Each row was made from one path, in order. Every step used is in the known rows, and no mark comes twice. Write each row's path.
Known rows:
bega pakor: .18	.09	-.05	.18	-.05	.16	.01	.31	.04	.15	.06	.29	.16	-.09	.21	-.04	-.10	.20	-.04	.04	-.12	-.13	.18	.17
gugekob bega ragod didos: -.25	.25	.31	.15	.21	.08	.09	.46	-.17	.13	.33	.14	-.08	.14	.33	.30	.00	.11	.21	.03	-.26	-.40	.31	.13
didos kolet bega: .20	-.33	-.08	-.32	-.02	.14	-.31	-.11	.02	.04	.13	-.06	-.10	-.29	.28	.03	.14	.19	-.24	-.30	-.14	-.09	.04	.13
fovib didos kolet: .26	.01	-.09	-.20	.15	.00	-.35	-.02	.02	.28	.16	.03	.16	-.13	.09	-.27	-.11	.13	.19	-.16	-.10	-.14	-.06	-.03
didos bega kolet: .23	.21	.13	-.28	-.02	.12	-.18	.21	.13	.15	.05	.14	.09	-.01	.56	-.14	.02	.19	-.21	.01	-.08	-.14	-.01	-.06
bega ragod: .08	.16	.03	.27	.21	.06	.05	.12	.04	.18	.34	.12	-.09	-.20	.33	.12	-.03	.03	.01	-.12	-.04	-.18	.17	.13
didos kolet ragod: .11	-.16	-.02	-.31	-.03	.06	-.38	-.18	.12	.11	-.03	-.21	-.18	-.26	.38	-.22	-.10	.11	-.11	-.25	-.07	-.10	.07	.12
ragod didos bega kolet: .14	.30	.35	-.28	-.08	.15	-.11	.32	-.03	.17	.25	.14	.15	.22	.61	-.06	-.01	.16	-.08	.06	-.24	-.26	.17	-.10
bega ragod kolet: .19	.11	.22	.36	.16	.09	.26	.17	.01	.17	.50	.16	-.04	-.17	.37	.07	-.13	.11	.30	-.10	-.24	-.28	.21	.18
pakor didos bega ragod: .19	.37	.21	.02	.02	.08	-.17	.40	.11	.30	.38	.22	.10	-.03	.81	.13	-.09	.22	-.30	.09	-.04	-.16	.52	-.01
didos kolet ragod bega: .08	-.08	-.13	-.36	-.03	.06	-.36	-.03	-.11	.15	.05	-.18	-.17	-.17	.25	-.13	-.10	.14	-.18	-.25	-.31	-.10	.32	.13
didos bega: .12	.07	.12	-.22	.00	.15	-.18	.23	.11	.20	.14	.06	.07	.10	.51	.00	.03	.17	-.15	-.03	-.02	-.08	.20	.11
kolet ragod bega pakor: .02	.12	-.08	-.13	-.15	.19	-.07	.37	-.11	.13	-.04	.12	.13	-.14	.29	.15	-.17	.21	-.12	-.06	-.33	-.10	.51	.22
ragod bega pakor: .12	.13	-.15	.09	-.05	.20	.04	.44	-.17	.19	.12	.34	.17	.00	.09	.08	-.13	.21	-.11	.06	-.39	-.10	.41	.19
pakor didos bega kolet: .34	.37	.23	-.30	-.17	.16	-.26	.30	.22	.18	.10	.20	.14	.00	.67	-.19	-.13	.32	-.35	.16	-.06	-.16	.24	-.19
gugekob bega didos kolet: .13	.25	.06	-.26	.02	.23	-.39	.16	-.11	.10	.01	.19	.00	-.07	.21	-.12	-.08	.27	-.29	.00	-.14	-.26	.13	.00
fovib didos: .13	.09	.01	-.11	.14	.07	-.08	.11	.03	.27	.20	.00	.15	-.04	.02	-.05	-.14	.17	.30	-.08	.03	-.14	.03	-.04
fovib didos bega ragod kolet: .20	.30	.32	.02	.18	.03	.02	.45	-.02	.35	.55	.23	.38	-.03	.62	.21	-.13	.19	.32	-.08	-.20	-.26	.28	.04
ragod didos: .00	.09	.22	.02	.02	.18	.06	.12	-.09	.16	.35	-.02	-.04	.16	.19	-.03	-.08	.14	.18	.00	-.16	-.24	.24	.04
bega pakor didos kolet: .39	.18	-.04	.04	-.20	.10	-.33	.28	.13	.23	.05	.36	.23	-.14	.41	-.30	-.21	.28	-.31	.13	-.25	-.13	.33	.04
buku didos bega pakor: .26	.14	.25	-.14	-.18	.22	-.19	.62	.24	.22	.05	.29	.42	.14	.78	-.17	-.10	.28	-.20	.09	-.20	-.15	.26	.10
panup didos kolet: .31	.10	-.01	-.12	.07	.22	-.35	-.10	.01	.10	.29	-.03	-.08	-.14	.43	-.27	-.14	.23	-.28	-.06	-.04	-.20	.08	-.03
bega pakor didos: .25	.28	.04	.16	-.19	.19	-.06	.40	.12	.20	.08	.33	.20	-.09	.34	-.10	-.25	.34	-.17	.21	-.13	-.14	.41	.04
panup didos bega kolet: .31	.38	.17	-.34	-.01	.28	-.27	.20	.10	.09	.22	.11	.13	-.02	.78	-.10	-.09	.31	-.38	.09	.00	-.24	.07	-.19
buku bega kolet ragod: .14	-.02	.22	-.55	-.12	.00	-.16	.13	.28	.08	-.22	-.09	.06	-.17	.52	-.21	-.27	.15	-.08	-.12	-.07	-.28	.02	-.11
pakor didos bega ragod kolet: .28	.36	.41	.11	-.05	.11	.03	.47	.07	.28	.54	.27	.19	-.04	.85	.12	-.20	.31	-.06	.11	-.23	-.25	.57	-.01
fovib didos kolet ragod bega: .09	.02	-.14	-.50	.05	.01	-.41	.05	-.13	.25	.06	-.16	.10	-.17	.14	-.09	-.15	.16	.08	-.27	-.29	-.12	.28	.00
buku didos: .22	-.02	.21	-.01	-.01	.21	-.05	.17	.25	.17	.15	-.05	-.01	.01	.33	-.32	-.15	.18	.14	-.06	-.06	-.20	.05	.01

Which path is each row?
.26	-.25	-.14	-.21	-.14	.15	-.30	.16	-.01	.04	.00	.22	.16	-.32	.36	.07	.09	.25	-.40	-.19	-.25	-.08	.16	.21
didos kolet bega pakor
-.15	.16	.08	.15	.24	.08	.03	.37	-.01	.11	.13	.14	-.14	-.07	.30	.24	.01	.12	.08	-.02	-.08	-.29	.12	.19
gugekob bega ragod
-.03	.21	.33	-.31	-.26	.17	-.18	.51	-.08	.17	.07	.10	.30	.15	.83	.20	-.10	.24	-.15	.04	-.24	-.23	.56	.13
kolet ragod didos bega pakor
.32	.26	-.15	-.04	-.18	.12	-.28	.40	-.08	.26	.13	.40	.25	-.06	.28	-.19	-.21	.31	-.39	.11	-.50	-.10	.58	.07
ragod bega pakor didos kolet
.18	-.29	.22	-.14	-.07	.25	.16	.08	-.01	.01	.33	-.02	-.05	-.24	.24	.18	.01	.35	.14	-.20	-.20	-.21	.18	.15
ragod kolet bega
.32	-.17	.02	-.36	-.17	.15	-.36	-.02	.05	.08	.14	.00	-.05	-.29	.38	-.03	-.01	.34	-.38	-.12	-.13	-.12	.30	-.01
pakor didos kolet bega
.13	.23	.17	-.65	-.04	.04	-.36	.22	.14	.19	-.05	-.06	.25	-.13	.64	-.04	-.11	.26	.01	-.11	-.01	-.19	.02	-.18
fovib didos bega kolet ragod
.23	.02	.03	-.11	-.30	.28	-.10	.38	.04	.08	.08	.28	.22	-.27	.42	.25	-.07	.44	-.31	.07	-.17	-.13	.48	.02
kolet bega pakor didos
.12	.14	.19	-.54	-.13	.12	-.30	.12	.17	.08	-.11	-.08	.02	-.13	.72	-.05	-.03	.20	-.25	-.09	-.03	-.14	.08	-.05
didos bega kolet ragod
.19	-.10	-.08	-.20	.20	-.01	-.32	.04	-.08	.18	.34	.07	.16	-.42	.35	.29	.10	.15	-.06	-.36	-.13	-.16	.09	.00
fovib didos kolet bega ragod
.21	.24	.22	-.23	-.15	.17	-.22	.33	.14	.26	.19	.10	.09	.11	.62	-.04	-.12	.32	-.28	.15	.00	-.11	.42	-.03
pakor didos bega
.22	-.24	-.10	-.46	.05	.07	-.38	-.05	-.05	.16	.17	-.04	.17	-.31	.17	.06	.07	.24	-.03	-.31	-.11	-.11	.01	.00
fovib didos kolet bega
.28	.19	.15	-.11	-.24	.07	-.07	.54	.23	.27	-.02	.40	.40	.05	.51	-.13	-.39	.32	-.25	.21	-.17	-.25	.45	-.04
buku bega pakor didos
.16	-.13	.07	-.17	-.19	.19	-.22	.25	-.19	.07	.22	.22	.21	-.11	.41	.16	.08	.26	-.24	-.15	-.42	-.21	.30	.16
ragod didos kolet bega pakor
.32	.05	.30	-.20	-.16	.39	.05	.12	-.17	.01	.40	.12	.13	-.28	.29	.29	-.08	.44	-.09	-.15	-.20	-.22	.38	-.03
ragod kolet bega didos
.15	.16	.10	-.33	.07	.09	-.24	.33	.06	.33	.20	.07	.32	.11	.38	.04	-.05	.23	.10	-.05	.00	-.13	.14	-.03
fovib didos bega
.21	.08	.08	-.26	-.11	.35	-.16	.06	-.15	.02	.23	.07	.07	-.27	.24	.31	.00	.33	-.32	-.15	-.01	-.10	.32	-.08
kolet bega didos
.21	.24	.16	-.25	.02	.31	-.27	.23	.03	.14	.34	.02	.11	.08	.73	.03	-.10	.30	-.34	.06	.08	-.18	.27	-.04
panup didos bega
-.04	-.01	.23	.04	.09	.16	.08	.21	-.22	.06	.53	.02	-.03	-.14	.45	.50	.12	.14	-.02	-.19	-.26	-.26	.40	.08
kolet bega ragod didos
.03	.17	.30	-.28	-.11	.14	-.06	.04	.00	.05	.09	-.15	-.08	-.09	.45	-.11	-.15	.15	.12	-.07	-.20	-.31	.13	-.12
bega kolet ragod didos
.28	.04	.15	-.44	-.34	-.01	-.45	.35	.27	.23	-.22	.18	.33	-.18	.74	-.30	-.41	.27	-.38	.03	-.20	-.22	.45	-.03
buku bega pakor didos kolet ragod
.15	.01	.16	-.10	.02	.09	-.20	.02	-.09	.21	.30	-.01	-.02	.10	.25	-.23	-.05	.08	.03	-.11	-.27	-.24	.17	.07
ragod didos kolet
.16	.17	.05	-.08	-.12	.18	-.17	.51	.06	.21	.05	.33	.32	.05	.58	.05	-.04	.23	-.25	.08	-.12	-.09	.31	.18
didos bega pakor
.26	.18	.06	-.36	-.13	.18	-.48	-.14	-.06	.11	.04	-.07	-.03	-.32	.43	-.16	-.17	.20	-.32	-.19	-.05	-.12	.24	-.07
bega didos kolet ragod
.12	-.15	-.05	-.08	-.15	.24	-.03	.28	-.03	.03	.05	.23	.16	-.28	.30	.28	.06	.28	-.21	-.10	-.16	-.10	.26	.18
kolet bega pakor
-.05	.11	.01	.02	-.02	.20	-.01	.54	.02	.08	-.14	.34	.10	.03	.18	.07	-.03	.28	.00	.13	-.18	-.25	.13	.24
gugekob bega pakor
.19	.10	-.03	-.41	-.16	.09	-.40	.06	-.01	.19	.08	-.10	-.12	-.16	.36	-.18	-.23	.30	-.26	-.08	-.31	-.10	.56	-.02
pakor didos kolet ragod bega
